Every row comes from one small tree of marks. Brackets hold a mark, then the marks that hang from it, in alphabetical order. Every link used is in the known rows. Which tree was each row made from?
Known rows
{V H R}: [-3.73 -2.37 -0.52 -3.89 -3.04 -0.04  0.06 -3.88  1.43  3.70  2.46  1.24
 -0.33 -3.33 -0.24 -1.15  1.05  2.10  2.94 -1.00 -2.61  0.75 -2.05]
{N H}: [-2.88  0.55  1.50 -3.12 -3.57  1.35  3.08 -5.76  1.80  1.66  2.63  0.22
 -1.01 -0.49  1.26 -2.17 -3.95  2.94  2.83  1.53 -1.61  0.01 -2.51]
{Y H {R S}}: [ 0.52 -0.52  2.54 -2.93 -2.85  0.55  0.94 -2.36  1.24  3.22 -0.28  2.09
 -0.37  0.20  2.27  1.70  1.24  2.48  0.98  7.62 -0.15  1.21 -3.71]
{V E}: [-4.30 -0.32  2.70 -1.64 -2.17  1.29  1.65 -8.16  1.31  2.28  2.63  0.92
 -1.48 -1.75 -0.72 -2.84 -2.26  0.67  3.71  0.64 -4.12 -0.65 -2.69]
{V {E R} {H Y}}: [-0.51 -1.16  1.02 -1.48 -2.38  0.98 -0.44 -1.42  1.48  1.69  0.39  0.14
 -0.86  0.88  1.36 -6.32 -4.01 -1.18 -1.29  0.96 -3.35  2.37 -2.30]
{R H S}: [-3.61  2.42 -0.99 -1.75 -2.52  0.85  2.19 -5.42  3.37  3.66  1.33  2.41
 -0.46 -2.18  1.20  1.12  1.86  3.19  1.77  3.18 -1.22  0.46 -4.04]
{Y H}: [-2.17 -1.58  3.71 -2.86 -2.63  0.81  1.57 -4.99  1.59  3.40  3.27  1.02
 -0.92 -1.08  0.79  0.52 -0.07  2.92  3.92  4.35 -2.22  0.62 -2.96]
{Y {H V} {R S}}: [ 0.51 -1.20 -0.01 -3.63 -3.19  0.84 -0.49 -0.64  1.03  3.74  0.35  1.93
  0.40 -1.78  3.44  2.96  2.72  2.33  1.77  7.35  0.82  1.99 -4.26]
{E {R H S}}: [-1.31  2.71 -1.36 -1.36 -2.36  0.54  1.16 -2.71  3.39  3.07  1.04  1.55
 -0.64 -0.46  2.43  0.12  0.95  3.56  0.52  5.99 -0.46  2.05 -3.76]
{R S}: [-2.85  0.77 -0.54 -2.47 -2.87  0.25  0.76 -4.52  2.40  2.29  0.08  1.97
 -1.05 -1.11  0.48 -0.02  0.69  2.87  2.37  3.62 -3.02 -0.51 -3.28]
{E R V}: [-1.24 -0.44 -1.13 -2.28 -3.17  0.49 -0.26 -4.33  3.90  1.45  2.70 -0.19
 -1.55  1.43  1.28 -1.49  1.42  3.29  4.00  5.76 -3.03  1.82 -3.13]
{Y {H {V R}}}: [-3.45 -3.84  2.17 -4.57 -3.06  0.74  1.33 -4.67  0.65  4.61  4.62  1.58
 -0.13 -4.70  0.63  2.26  2.21  2.49  5.52  1.42 -1.25  0.89 -2.15]
{E {R {H Y}}}: [-0.55  1.00  0.99 -0.29 -3.05  2.29  1.76 -1.78  3.52  1.55  1.37 -0.02
 -0.94  0.94  2.41 -4.20 -2.38  2.14 -1.14  2.74 -0.96  3.33 -3.31]
{V E H {R S} Y}: [-4.55 -0.74 -0.18 -2.81  0.15 -0.02  0.55 -6.15 -0.05  4.74  1.20  3.41
 -0.38 -3.23 -0.71 -2.49 -1.66 -2.28  0.96 -0.99 -4.52 -0.21 -2.44]
{V {Y {R S}}}: [-0.27  1.07 -0.41 -1.02 -1.55  1.37 -0.82 -2.07  1.22  1.96 -1.79  1.49
 -0.68  1.06  2.19 -2.62 -1.93  0.45 -0.91  5.83 -1.93  1.90 -4.64]
{Y {H V}}: [-2.10 -2.19  1.11 -3.55 -3.11  0.77  0.16 -3.46  1.29  3.81  3.75  0.78
  0.03 -2.95  2.09  1.81  1.62  2.80  4.84  3.93 -1.10  1.42 -3.44]
{N {H {R S} V Y}}: [-2.93 -1.28 -0.23 -4.17 -5.00  1.80  3.78 -3.45  1.73  1.39  0.05  2.88
 -0.48 -3.20  2.19 -1.51 -2.37  0.58  1.11 -1.28 -1.53 -0.49 -1.99]
{Y {R {H V} S}}: [-1.04  1.69 -3.27 -1.85 -3.43  1.41 -0.15 -1.50  2.55  3.47  0.39  1.79
  0.82 -2.62  3.93  1.90  3.04  2.60  0.38  4.94  1.37  2.71 -5.26]
{R {H {V Y}} S}: [-3.68  2.14 -3.74 -1.27 -1.30  1.77  0.07 -3.67  2.18  4.13  1.61  2.26
  0.58 -3.09  3.01  0.37  0.86  0.97  1.23  2.96 -1.37  2.17 -5.23]
{V E H {Y R}}: [-1.05 -0.34  0.46 -1.06 -0.86  1.66 -1.64 -3.20 -0.05  2.87  0.62  0.44
 -0.11  0.01  2.23 -5.16 -4.04 -2.37 -0.92  2.36 -2.69  2.71 -4.44]
{Y R}: [-0.58 -0.37  1.10 -1.65 -3.43  1.47 -0.26 -2.65  2.01  1.24  0.22 -0.31
 -0.89  0.28  1.90 -2.45 -1.01  2.56  1.27  4.43 -1.30  1.71 -3.83]
{H {R S} {V E} Y}: [-4.16 -1.95  0.72 -2.80 -3.44  1.48  2.29 -5.87  1.08  2.20  0.16  3.54
 -0.94 -4.34  0.41 -1.83 -0.79 -1.75  1.98 -2.13 -3.99 -1.02 -2.24]

Which tree is each row?
[-0.63  0.56 -5.16 -2.47 -0.95 -0.23 -2.67 -1.22  2.94  2.87  0.27  1.54
 -0.27  1.73  2.62 -1.53  1.37  0.63  0.50  6.61 -3.27  2.90 -4.10]	{E {R S} {V H Y}}
[-2.68  0.13 -1.14 -2.45 -2.07  2.08  0.93 -4.09  0.72  2.10  2.97  0.13
  0.04 -1.43  3.00 -3.00 -4.73  0.79  2.30  1.33 -1.66  1.67 -3.69]	{N {H {V Y}}}
[-3.12 -1.42  1.47 -2.78 -4.14  1.35  2.64 -4.51  2.38  1.31 -1.18  3.11
 -1.60 -1.89 -0.02 -2.34 -0.71  0.87  0.86 -0.12 -3.63 -0.89 -2.12]	{H {R S} Y}
[-3.83 -1.35 -0.03 -3.28 -3.00  2.14  2.19 -5.07  0.43  1.93  3.39  1.06
 -0.37 -3.58  2.93 -2.55 -4.22  0.09  3.33 -0.64 -1.92  0.86 -3.01]	{N {H R {V Y}}}
[-3.36 -1.84 -0.74 -2.68 -1.84  0.95 -0.52 -3.85  1.00  3.05  1.69  1.46
 -0.56 -2.80  1.46 -3.45 -1.29 -0.28  1.94 -0.57 -3.59  1.42 -3.29]	{V {H R} Y}
[-3.14 -1.67  3.74 -3.24 -4.84  2.34  4.95 -5.54  1.75  0.49  1.33  1.41
 -1.62 -1.21  1.03 -4.53 -5.29  0.83  1.20 -2.24 -2.42 -0.34 -1.28]	{N {H R Y}}
[-4.06 -2.20  3.04 -3.32 -4.21  2.76  4.58 -7.13  0.63  1.32  2.74  1.69
 -0.87 -3.76  1.20 -3.90 -5.40 -1.72  2.34 -4.01 -2.70 -0.55 -1.39]	{N {H R {V E} Y}}
[-0.74 -0.56  1.57 -2.01 -3.28  2.18  2.23 -2.90  0.94  0.72  1.84 -0.17
 -0.58 -0.06  2.83 -5.29 -6.84 -0.76  0.28  0.65 -1.56  1.81 -2.09]	{N {H {V {E R}} Y}}
[-4.07 -2.19 -0.91 -2.63 -1.60  1.55 -0.31 -4.45  0.62  3.07  3.18  0.95
 -0.40 -3.80  0.74 -1.95 -0.89  0.49  3.51 -0.64 -3.07  1.56 -2.95]	{H {V R Y}}
[-3.97 -1.56  0.05 -4.40 -4.75  1.52  2.86 -5.56  1.33  1.91  3.52  1.04
 -0.46 -4.37  2.24 -0.62 -1.76  2.19  4.64 -0.81 -1.15 -0.09 -2.26]	{N {H R V}}
[-2.31  1.70 -1.52 -1.45 -2.51  1.77  0.88 -4.48  1.71  3.91  1.11  2.24
  0.58 -3.39  2.82  0.94  1.36  0.27  0.92  3.60  0.34  1.87 -4.90]	{Y {R {H {V E}} S}}
[-4.18 -2.50  2.67 -4.39 -2.52  0.20  2.56 -7.24  0.13  4.60  3.03  4.00
 -0.59 -5.56  0.69  2.91  2.04 -0.22  5.09  1.69 -2.57 -1.27 -2.48]	{Y {H {R S} {V E}}}
[-1.42  0.50 -1.28 -1.05 -0.85  1.85 -1.13 -3.60 -0.08  2.70 -0.49  1.76
  0.07 -1.45  2.58 -2.31 -2.00 -2.12  0.15  4.06 -2.23  1.72 -4.74]	{H {V E {Y {R S}}}}
[-3.09 -1.74  3.14 -3.33 -0.43  0.39  2.25 -5.52  0.45  4.76  1.99  3.48
 -0.86 -1.93 -0.22  0.90 -0.29  0.47  2.45  3.29 -2.87  0.09 -2.56]	{V {R S} {Y H}}
[-1.05  0.09 -1.39 -1.29 -1.32  1.04 -1.02 -4.14  3.16  1.49  2.40 -0.24
 -1.43  2.31  1.83 -3.42 -0.99  1.20  2.44  5.93 -3.89  2.72 -3.83]	{E R {V Y}}
[-3.88 -3.04  2.97 -3.52 -1.24  0.80  2.18 -7.90  1.69  4.39  4.99  2.08
 -1.24 -1.05 -0.40  0.67  1.38  0.61  4.97  2.61 -3.68  0.86 -2.66]	{E {V R {Y H}}}
[ 0.01 -0.75 -3.24 -2.92 -3.98  0.81 -0.78 -0.49  3.26  1.93 -2.47  2.05
  0.10  1.84  2.27 -1.47  2.61  0.48 -1.63  3.98 -1.80  2.34 -3.91]	{E {V {H {Y {R S}}}}}
[-4.82  1.29 -0.24 -1.66 -0.58  1.28  2.51 -6.28  1.93  4.59  1.96  3.25
 -0.46 -2.93  0.19 -0.36  0.08  0.81  1.17  0.76 -2.17  0.86 -3.41]	{V {R H S} Y}
[-3.02  1.79  0.07 -1.01 -2.95  1.83  2.94 -3.94  3.52  2.73 -0.25  2.69
 -0.55 -0.91  1.15 -1.44 -0.02  1.66 -0.81  1.28 -1.73  1.03 -3.73]	{R {H Y} S}
[ 0.50 -0.16  2.49 -1.82 -1.11  1.25  0.25 -1.95  0.55  3.42 -0.57  2.08
 -0.27  1.16  2.87 -0.35 -1.16  0.47 -0.42  7.93 -0.96  2.06 -4.53]	{V {Y H {R S}}}
[-3.54 -1.37 -1.94 -4.40 -2.62 -0.70  0.24 -3.32  1.58  4.11  0.67  2.96
 -0.25 -3.49 -0.20  0.52  2.30  2.12  2.09  0.39 -2.62 -0.05 -2.08]	{V H {R S}}
[-3.50 -0.90 -2.14 -3.28 -0.88 -0.12 -0.57 -3.08  0.80  4.40  0.41  2.85
 -0.03 -2.52  0.37 -1.40 -0.17 -0.03  0.66  0.40 -3.35  0.84 -2.89]	{V H {R S} Y}
[-0.94 -1.44  0.74 -1.19 -2.85  1.79 -0.09 -2.38  1.51  1.07  1.37 -0.10
 -0.86 -0.60  1.78 -4.86 -3.54 -0.71  0.72  1.23 -3.03  2.26 -2.52]	{H {V {E R}} Y}
[-2.99 -1.02  5.39 -1.38 -0.01  1.53  1.84 -7.89 -0.26  4.03  3.73  1.51
 -1.21 -0.77  0.23 -2.40 -3.89 -1.52  2.83  2.97 -3.98  0.51 -3.28]	{V E {Y H}}
[-2.96 -1.39 -0.24 -4.24 -4.14  1.58  3.75 -3.32  1.46  2.20  0.49  2.64
 -0.19 -2.97  1.06 -1.26 -2.19  0.85  0.88 -1.74 -1.33 -0.15 -1.40]	{N {H {V {R S}} Y}}
[-4.47 -0.71 -0.07 -2.59 -0.64  0.45  0.57 -6.37  0.25  3.93  0.71  3.65
 -0.60 -3.35  0.50 -2.59 -1.80 -2.55  1.38 -0.52 -4.90 -0.50 -3.10]	{V E {H {R S}} Y}
[ 0.50  0.77  1.56 -2.21 -4.25  2.13  3.11 -1.62  1.75  0.52 -2.49  1.63
 -0.61  1.94  2.61 -3.49 -4.57  0.89 -2.86  3.33 -0.01  1.03 -2.79]	{N {H {Y {R S}}}}
[-0.03 -1.90 -1.84 -2.50 -4.37  1.62 -0.96 -1.06  3.23  1.52 -0.56  0.40
 -0.18  1.57  2.33 -3.25  1.34  0.50 -0.75  2.65 -1.96  3.24 -3.84]	{E {V {H {Y R}}}}
[-2.70 -1.85 -0.99 -3.49 -3.80  0.35  1.00 -2.05  2.09  2.45 -1.54  3.25
 -0.56 -2.29  0.88 -2.32  0.45  0.25 -0.27 -1.10 -3.33  0.09 -2.43]	{V {H {R S} Y}}
[-1.02  2.44 -4.13 -0.84 -0.79  1.43 -0.98 -0.92  2.39  3.55  1.32  1.30
  0.51 -1.39  4.10 -0.73  0.02  1.36  0.08  5.74 -0.36  3.71 -5.00]	{E {R {H {V Y}} S}}
[-5.19 -1.36  3.54 -1.62 -0.47  1.39  1.94 -9.01  0.14  3.11  3.35  1.58
 -1.52 -2.67 -1.72 -4.16 -4.05 -1.81  3.09 -1.53 -5.22 -0.30 -2.15]	{V E R Y}
[-5.15 -1.04 -0.44 -2.59 -0.40  0.84  0.76 -7.05 -0.11  3.96  2.01  3.15
 -0.51 -4.53 -0.33 -1.13 -1.17 -2.02  2.86 -0.37 -4.18 -0.25 -2.72]	{H {V E {R S} Y}}
[-5.49  0.57 -1.53 -3.45 -2.89  0.20  3.57 -8.44  4.21  4.62  3.38  3.47
 -0.71 -3.24 -0.58  3.11  5.50  2.88  4.19  1.66 -2.14 -0.11 -2.93]	{E {V {R H S}}}
